Known rows, with every step that occurs
T-U: [3 4 3 -3 -1 22 -2 5 -28 -17 -4 -20 7 -5 4 4 -5 -6 30 -2 4 -15 3 -8 16 -2 7 6 7 -12 -19 52 9 13 16 -1 -2 -3 4 18 -33 3 0 3 -14 7 -5 9 -6 -7 4 5 -3 -2 -13 -7 1]
E-A-K-T: [-4 3 4 9 -11 16 2 4 6 -27 6 27 10 -3 16 -21 -5 11 -9 5 -13 18 4 4 -39 2 0 14 0 7 38 -1 -5 0 -4 -2 -4 7 14 13 10 -2 7 10 7 -8 -3 -6 -19 -19 1 7 -9 7 4 1 -15]
A-E-L-K: [0 -6 -7 -1 -6 -9 3 9 21 -12 6 18 -4 -1 0 0 15 11 -23 -10 9 13 1 3 -18 18 15 -11 17 -20 -4 -18 -1 -23 23 1 0 1 2 -14 29 2 8 -3 4 -14 6 -18 10 3 -6 8 -1 1 19 -10 3]
L-E: [6 9 -1 0 -10 -7 -5 0 -10 8 0 5 -29 2 -1 -6 8 0 -1 4 -2 3 -5 7 10 10 10 -12 -7 6 8 11 3 -2 2 2 6 2 -3 3 6 12 5 10 -3 -6 2 7 -2 -4 15 5 -5 1 6 -6 5]
K-V-E: [14 1 9 -2 -11 -6 -7 4 -8 1 12 7 -10 -6 -26 22 -12 -3 -18 17 6 10 -8 6 48 -17 -4 -12 -16 -1 -12 -8 3 15 -17 -10 0 -8 -18 -7 17 10 -12 7 -20 1 3 1 4 6 -5 -19 7 -7 -12 5 11]
V-E-L-K-U: [1 -3 -5 -2 -6 -26 17 -5 19 0 10 -9 -18 2 -22 11 -3 17 -8 -20 -2 8 1 -4 18 -3 -13 5 27 -22 -31 -23 2 -16 -9 32 8 -7 -11 -26 8 -5 12 -1 -38 3 -2 -18 22 9 -1 -12 -6 -8 15 -9 -1]
E-L-K-A: [0 -4 -3 5 -9 2 -3 -3 18 4 6 9 21 0 -7 11 27 3 -14 -27 -2 14 0 -7 -38 -1 10 -26 -3 -10 -3 -4 3 -6 0 -16 2 18 -23 -8 43 -7 11 -26 3 6 9 -10 14 8 9 3 -9 -7 22 -2 7]
L-K: [-2 0 6 1 -9 7 -6 0 -1 -14 1 14 -15 -1 0 -1 3 -4 -16 -16 -5 5 -2 -1 16 3 6 1 -2 0 -13 2 3 14 8 1 4 1 2 -7 6 9 16 -4 -10 -2 5 3 -2 -2 13 14 -5 -3 11 -14 0]
A-E-U: [-3 4 3 -5 6 16 4 13 -6 6 -8 2 34 -2 -1 -11 -5 6 21 13 20 -7 5 5 -4 12 9 25 15 0 13 32 0 -4 5 -14 2 -19 17 1 -8 -4 3 12 -9 -8 -3 -9 -11 -15 -4 8 -5 14 -4 -15 -15]
T-K-L-E-V: [-4 -4 -6 -1 0 -14 -6 8 3 23 -4 6 -41 -4 -15 20 3 -3 -20 13 16 -10 14 18 11 3 4 -29 23 14 7 14 -15 -29 -6 23 7 10 3 -18 -3 -1 -10 3 32 -9 -6 -16 6 6 -10 -9 4 4 6 10 2]
A-K-V-E-T-U: [-1 -5 8 4 10 8 1 5 -19 3 6 8 -9 -5 -39 -1 -20 13 -5 -1 -3 7 10 -3 38 -12 -9 0 -7 -16 -5 -8 -4 5 -19 12 -1 -4 19 11 -41 5 -15 3 -25 5 -3 -8 0 13 -2 -29 1 12 -24 1 -11]
L-E-A-K-T-U: [-6 4 8 6 -6 10 6 -3 -10 -16 5 3 -21 3 13 -26 -7 20 11 -1 -20 0 14 5 -22 12 3 -4 18 -11 30 15 -8 -21 -5 22 -6 15 28 27 -28 2 8 3 -15 -3 -11 -10 -5 -8 17 -2 -11 12 -1 -4 -14]
T-E-L-K-V: [3 -9 -5 -6 -9 -3 -3 -7 14 -2 11 17 -32 4 -19 21 11 -2 -48 -9 9 15 -1 -6 16 -12 2 -32 -9 -32 -24 -42 -5 7 17 5 -4 10 -12 -18 16 16 6 -1 13 1 12 -9 16 9 -10 -13 5 3 0 -4 16]
L-K-V: [-4 -4 9 1 -19 10 -10 -7 -3 -16 4 22 -25 7 -16 18 -8 -8 -38 0 1 9 -6 3 36 -15 3 -19 -15 -5 -16 -26 -5 29 10 4 -3 -2 -6 -17 8 19 13 2 -8 -1 12 -9 4 5 3 -8 3 -2 2 -15 6]
U-E-V: [5 -3 -3 -4 4 -6 -12 7 1 15 -13 -2 -17 -2 3 15 -9 -22 5 24 -2 -10 -6 0 28 -9 -13 -10 -8 18 13 -19 1 6 -20 -13 9 0 -13 -7 3 3 -7 4 27 3 -6 8 -5 10 -31 12 10 -10 3 9 7]
L-K-T-U-E: [-6 2 11 -3 7 -3 -1 -16 -8 -7 -3 -14 -30 3 20 -3 -14 -3 -7 -9 -27 -4 11 -11 -13 -3 -12 -10 27 1 -15 -10 -13 -3 -16 10 -7 17 19 14 -33 1 10 0 -15 0 -8 25 -10 -8 4 9 2 -5 2 -6 -9]
T-E: [7 5 -6 -8 6 6 -9 2 -10 -1 -2 2 4 -4 13 -3 5 -10 7 -9 7 1 -2 -10 11 3 8 10 -22 -11 -8 27 11 17 20 -15 0 3 8 13 0 2 -2 0 18 3 -2 30 -6 -1 4 14 0 5 -6 4 14]
U-E-V-R: [1 3 -5 -6 2 -4 -16 11 -9 -2 -4 -10 -9 -1 -6 12 -10 -23 -4 34 -8 -26 -15 -2 34 -3 0 -4 -12 24 13 -32 8 -2 -6 10 -3 -5 -17 1 -1 4 -5 3 41 16 16 8 -3 -4 -23 14 9 -23 -10 8 5]
K-U-E-L: [6 -1 -19 -8 5 -18 18 -8 26 9 2 -18 4 6 3 15 3 -1 15 13 10 9 -5 -11 -25 -10 -13 7 17 -10 -20 -28 3 -7 -2 9 3 -7 -28 -14 5 -6 0 11 0 -2 -2 2 5 -3 -23 -8 6 -11 7 2 4]
U-E-A: [11 0 6 2 -5 6 4 2 11 -1 0 -6 -1 -1 33 -19 13 -8 26 15 -3 7 -17 4 -24 2 -2 10 -25 1 20 7 10 8 1 -35 1 4 -14 15 10 -5 -7 -9 14 -4 -9 19 -11 -6 -3 14 7 -1 -3 14 13]
E-A-K-U: [-6 0 -4 7 -10 13 14 0 12 -24 -2 0 33 6 15 -18 -12 15 31 0 -1 0 -6 5 -9 4 -3 40 -2 -8 18 4 7 14 19 6 1 -19 5 1 -3 -5 9 6 -26 -3 -6 -23 2 0 8 -3 -9 9 3 -6 -10]
V-K-U: [-2 2 -7 3 -1 -1 12 -1 -12 -34 -5 -17 20 2 5 -2 -10 -9 11 -27 1 -3 3 -3 17 -7 -12 28 6 4 -31 1 0 32 -1 0 -2 -13 -17 -11 0 0 10 9 -39 3 -3 -5 0 -1 5 -4 -2 -2 -2 -9 -8]
U-E: [8 3 -1 -5 7 -1 -3 -1 1 2 -7 -7 -1 1 24 2 -2 -16 12 15 -2 5 -10 -6 -6 -1 -4 11 -10 13 -5 -6 5 15 -6 -21 2 -3 -11 5 4 2 -4 9 9 -5 -3 29 -12 -6 -2 10 7 -9 -1 7 6]
K-L-E-T: [-3 5 -9 0 2 -12 -4 4 4 23 8 13 -45 -4 -30 -16 15 4 -23 -7 14 24 13 6 10 4 3 -20 -5 14 14 6 -9 -22 -14 27 5 14 11 -4 -10 -1 -7 8 16 -17 1 9 -13 -6 6 -11 -4 9 4 1 -4]
T-E-L-K: [4 -6 -12 -7 -1 -8 1 -1 16 3 8 11 -29 1 -5 2 23 2 -24 -28 2 17 3 -12 -7 7 6 -11 2 -30 -17 -15 3 -8 20 6 3 14 -4 -8 13 4 12 -9 17 2 6 6 12 5 2 7 -1 0 11 -2 13]
T-U-E-A: [9 -1 13 0 1 11 6 -1 -2 -1 2 -25 -2 -2 34 -16 10 -3 43 7 -5 -8 -7 1 -15 1 -3 9 -13 -10 5 32 9 6 9 -28 -4 2 -5 27 -22 -4 -6 -12 0 4 -15 18 -7 -5 2 9 7 1 -11 13 10]

Rows
[-2 -7 -2 1 3 2 1 -9 13 17 -2 -14 13 5 9 12 25 4 5 -27 -13 -2 4 -13 -47 0 -1 -27 11 -17 -11 -16 -2 -15 -5 -14 -2 23 -14 2 14 -8 7 -31 -4 12 -2 0 18 12 12 1 0 -10 14 1 8]  T-U-E-L-K-A
[5 -6 -16 -6 14 -17 26 -13 20 9 -4 -17 8 3 7 14 3 -1 9 6 10 2 1 -10 -52 -9 -12 13 26 -13 -31 -11 -1 -10 7 8 -4 -4 -17 -14 -5 -16 -11 6 7 -2 -1 -1 7 -4 -25 -14 11 -3 3 12 3]  T-K-U-E-L
[-12 -1 14 3 3 14 0 3 3 22 -9 4 47 5 4 -9 10 16 14 -17 2 -8 8 4 -26 12 10 3 17 -3 18 14 -5 -11 -5 -23 2 -1 23 1 12 -8 16 -16 -17 -1 -2 -18 4 -2 16 8 -11 13 12 -19 -17]  L-K-A-E-U
[1 3 -5 -3 0 -9 1 -2 1 18 3 1 -26 -3 1 4 14 3 -16 6 18 4 12 11 -21 11 14 -9 19 11 -6 35 -15 -23 9 16 -2 8 8 -6 0 0 -10 5 16 -20 1 -1 0 -6 18 -13 1 7 3 10 -1]  T-K-L-E
[1 -5 5 6 6 -2 -4 6 -1 10 9 30 -7 -6 -50 -4 -15 9 -28 4 -1 29 -1 1 34 -14 -10 -3 -25 0 7 -41 -4 9 -29 4 2 -7 9 -6 -3 5 -16 9 -9 -4 5 -7 -4 8 -8 -27 2 9 -14 7 -9]  A-K-V-E-T
[-9 -2 2 5 16 -14 17 -19 -4 7 -6 2 -14 3 -23 -19 -12 10 -1 -20 -2 0 11 5 -20 -6 -6 14 13 0 -20 18 -5 -4 6 32 2 -9 22 -1 -43 -11 -6 4 -18 -5 0 -4 -1 -1 1 -14 -3 16 1 -1 -12]  L-E-T-K-U
[0 4 -1 4 5 -11 -4 -2 -6 13 4 19 -44 -1 -31 -27 4 4 -14 -8 -2 17 3 3 6 3 2 -15 -20 10 14 1 3 -5 -10 12 8 6 9 5 -16 3 -3 6 3 -6 5 10 -12 -4 5 -2 -6 9 3 -4 -1]  L-E-T
[-8 0 2 -3 1 -14 6 -20 14 5 -7 -18 -11 11 21 -1 -13 0 6 -9 -13 -2 -4 -7 9 -3 -15 13 9 4 -16 -33 -3 13 -6 10 3 -6 -1 -12 -10 1 16 2 -28 -2 -4 10 5 5 6 7 2 -6 9 -13 -7]  L-K-U-E
[10 1 3 -2 -3 12 2 5 -1 -2 6 1 2 -6 24 -23 16 -3 19 -6 4 3 -8 3 -9 7 7 11 -34 -17 15 44 16 10 27 -31 1 3 1 24 4 -4 -5 -13 21 3 -7 22 -4 -3 5 18 0 9 -8 12 18]  T-E-A
[-8 -3 -1 -4 15 -9 -1 -1 -9 -2 -9 -20 6 4 -6 13 -21 -15 -1 26 -8 -39 -5 -1 14 -10 -6 13 10 17 -10 -22 2 -6 4 27 -7 -14 0 -4 -21 -5 -10 -1 29 18 12 -3 7 -4 -25 2 12 -13 -11 11 0]  T-K-U-E-V-R
[-1 -2 8 6 7 19 -2 -5 -10 0 -5 4 56 -7 15 10 9 -7 12 -13 0 -9 2 -1 -54 -5 11 1 -3 5 -10 46 2 11 14 -36 -8 5 -2 10 17 -15 -13 -20 11 9 4 1 -2 -1 9 2 -1 3 3 13 6]  T-K-A
[-2 3 -7 -4 1 -3 8 4 -4 28 -1 -13 -28 1 -19 -6 16 2 -1 -12 14 7 15 4 12 6 -3 1 25 11 2 8 -19 -12 -27 12 4 10 -8 -15 -4 2 9 11 -12 -10 -6 -16 -3 -19 25 -14 -3 11 -5 -4 -19]  V-K-L-E-U
[2 1 -4 9 -1 14 -2 4 -13 -16 -1 -3 52 -8 10 3 16 -13 6 -34 -7 3 3 -3 -23 -3 0 -1 -16 12 -9 10 0 31 -9 -49 -6 11 -30 4 41 -4 0 -20 -9 12 2 1 -2 5 19 3 -1 -7 0 6 3]  V-K-A
[-4 -1 5 1 -5 21 -2 1 -10 -21 6 -8 16 10 9 -4 -9 0 -1 35 -11 -17 -18 -1 10 -2 9 11 -22 -7 11 -34 1 7 15 8 -18 -8 -2 21 -18 14 -6 -2 17 13 18 -9 5 -7 7 -15 9 -5 -33 5 2]  T-U-E-A-K-V-R
[-6 0 -9 -1 7 -3 7 -11 14 4 -11 -10 30 11 27 -3 -19 5 20 12 -8 -2 -7 -8 -7 2 -13 36 8 8 -1 -32 -3 15 -6 4 1 -18 5 -7 -7 -3 3 16 -20 -5 -3 5 1 3 3 -4 3 0 -2 -5 -13]  A-K-U-E
[-6 4 -4 3 -4 5 -21 24 -10 -8 -3 0 49 -4 -2 9 0 -6 -3 21 3 -35 -7 8 12 11 20 -16 -13 24 28 -3 8 -13 12 -4 -6 -4 -1 8 27 -1 -7 -17 37 14 17 -14 6 3 -16 19 -1 -14 -3 1 6]  K-A-E-V-R
[-6 -2 -1 4 -1 9 11 -4 11 -12 -2 -2 31 8 25 -23 -7 16 27 -12 0 0 -4 -3 -8 8 -3 38 -6 -20 16 9 8 9 20 3 0 -17 19 8 -6 -7 5 1 -15 0 -10 -8 9 4 10 -2 -7 16 -4 -2 -7]  T-E-A-K-U
[-5 -9 6 8 9 4 -9 14 -3 8 -12 10 55 -10 11 18 2 -1 6 3 9 -26 9 15 -26 5 9 -12 7 8 15 26 -3 -17 11 -33 0 -1 13 0 20 -14 -17 -21 30 2 -6 -22 8 21 -21 12 3 6 7 9 3]  T-K-A-E-V
[-5 3 -4 -6 4 -9 -8 3 -6 -4 -5 -22 -6 7 -6 11 -22 -15 4 28 -8 -31 -12 -3 39 -8 -7 8 1 21 5 -32 7 -3 -6 29 -1 -15 -13 -5 -12 2 -2 6 20 17 11 4 4 -5 -25 7 6 -19 -7 0 1]  K-U-E-V-R
[1 1 -2 1 -7 -10 -14 10 -6 13 -4 6 -47 1 -11 10 -4 -6 -8 13 -4 -7 -1 13 42 3 -1 -31 -1 13 19 -4 1 -13 -14 12 13 2 -8 -9 2 10 3 6 16 1 -3 -12 5 10 -13 9 -2 -3 8 -2 9]  L-E-V
[-7 6 -3 3 -4 13 -4 2 -3 -27 3 26 9 -4 6 -6 -17 5 -22 4 -8 17 7 -6 -24 0 2 11 10 13 20 -10 -10 10 -10 10 -3 3 16 4 7 4 8 21 2 -9 4 0 -20 -18 -3 4 -8 1 4 -5 -19]  A-K-T
[2 4 1 6 -3 9 -13 10 2 -1 -6 4 76 -6 31 -1 13 6 14 -1 11 -8 1 7 -30 16 19 -1 -11 12 21 25 5 1 15 -41 -4 -5 7 11 41 -6 -6 -13 6 -5 0 2 -1 8 5 13 -4 2 8 -6 5]  K-A-E
[5 -4 18 0 -12 -10 -10 -3 -3 1 12 13 -29 0 -24 18 -11 1 -36 -2 -6 11 -6 6 51 -12 -7 -16 -15 -7 -16 -30 -2 12 -19 -2 2 -4 -8 -13 17 14 1 -4 -25 2 4 -7 11 13 9 -17 4 -6 -3 -3 6]  L-K-V-E
[2 9 -11 -4 -11 -10 -6 3 3 12 8 -1 -33 -1 -3 6 17 3 -11 10 19 9 4 8 8 12 12 -18 6 15 7 21 -8 -21 -4 21 5 11 -3 -8 10 5 0 12 8 -19 0 5 -4 -6 21 -6 -4 0 6 -3 2]  K-L-E
[6 1 9 1 14 -1 3 6 -24 6 8 -9 -18 -13 -34 -14 -5 5 15 -17 -5 5 8 -6 29 -4 -8 5 -1 -12 -16 34 6 -4 -19 8 2 3 13 20 -45 -7 -17 -6 -23 9 -8 12 -7 2 -2 -8 -1 5 -15 5 -4]  V-E-T-U
[1 5 -3 -4 3 -8 6 -15 6 2 -9 -22 9 7 20 4 -13 -6 23 8 -2 -6 -8 -8 4 -6 -15 25 6 10 -15 -11 4 17 -3 0 2 -13 -9 -4 -12 -2 3 14 -17 -3 -7 19 -4 0 -5 2 5 -7 1 -4 -3]  K-U-E
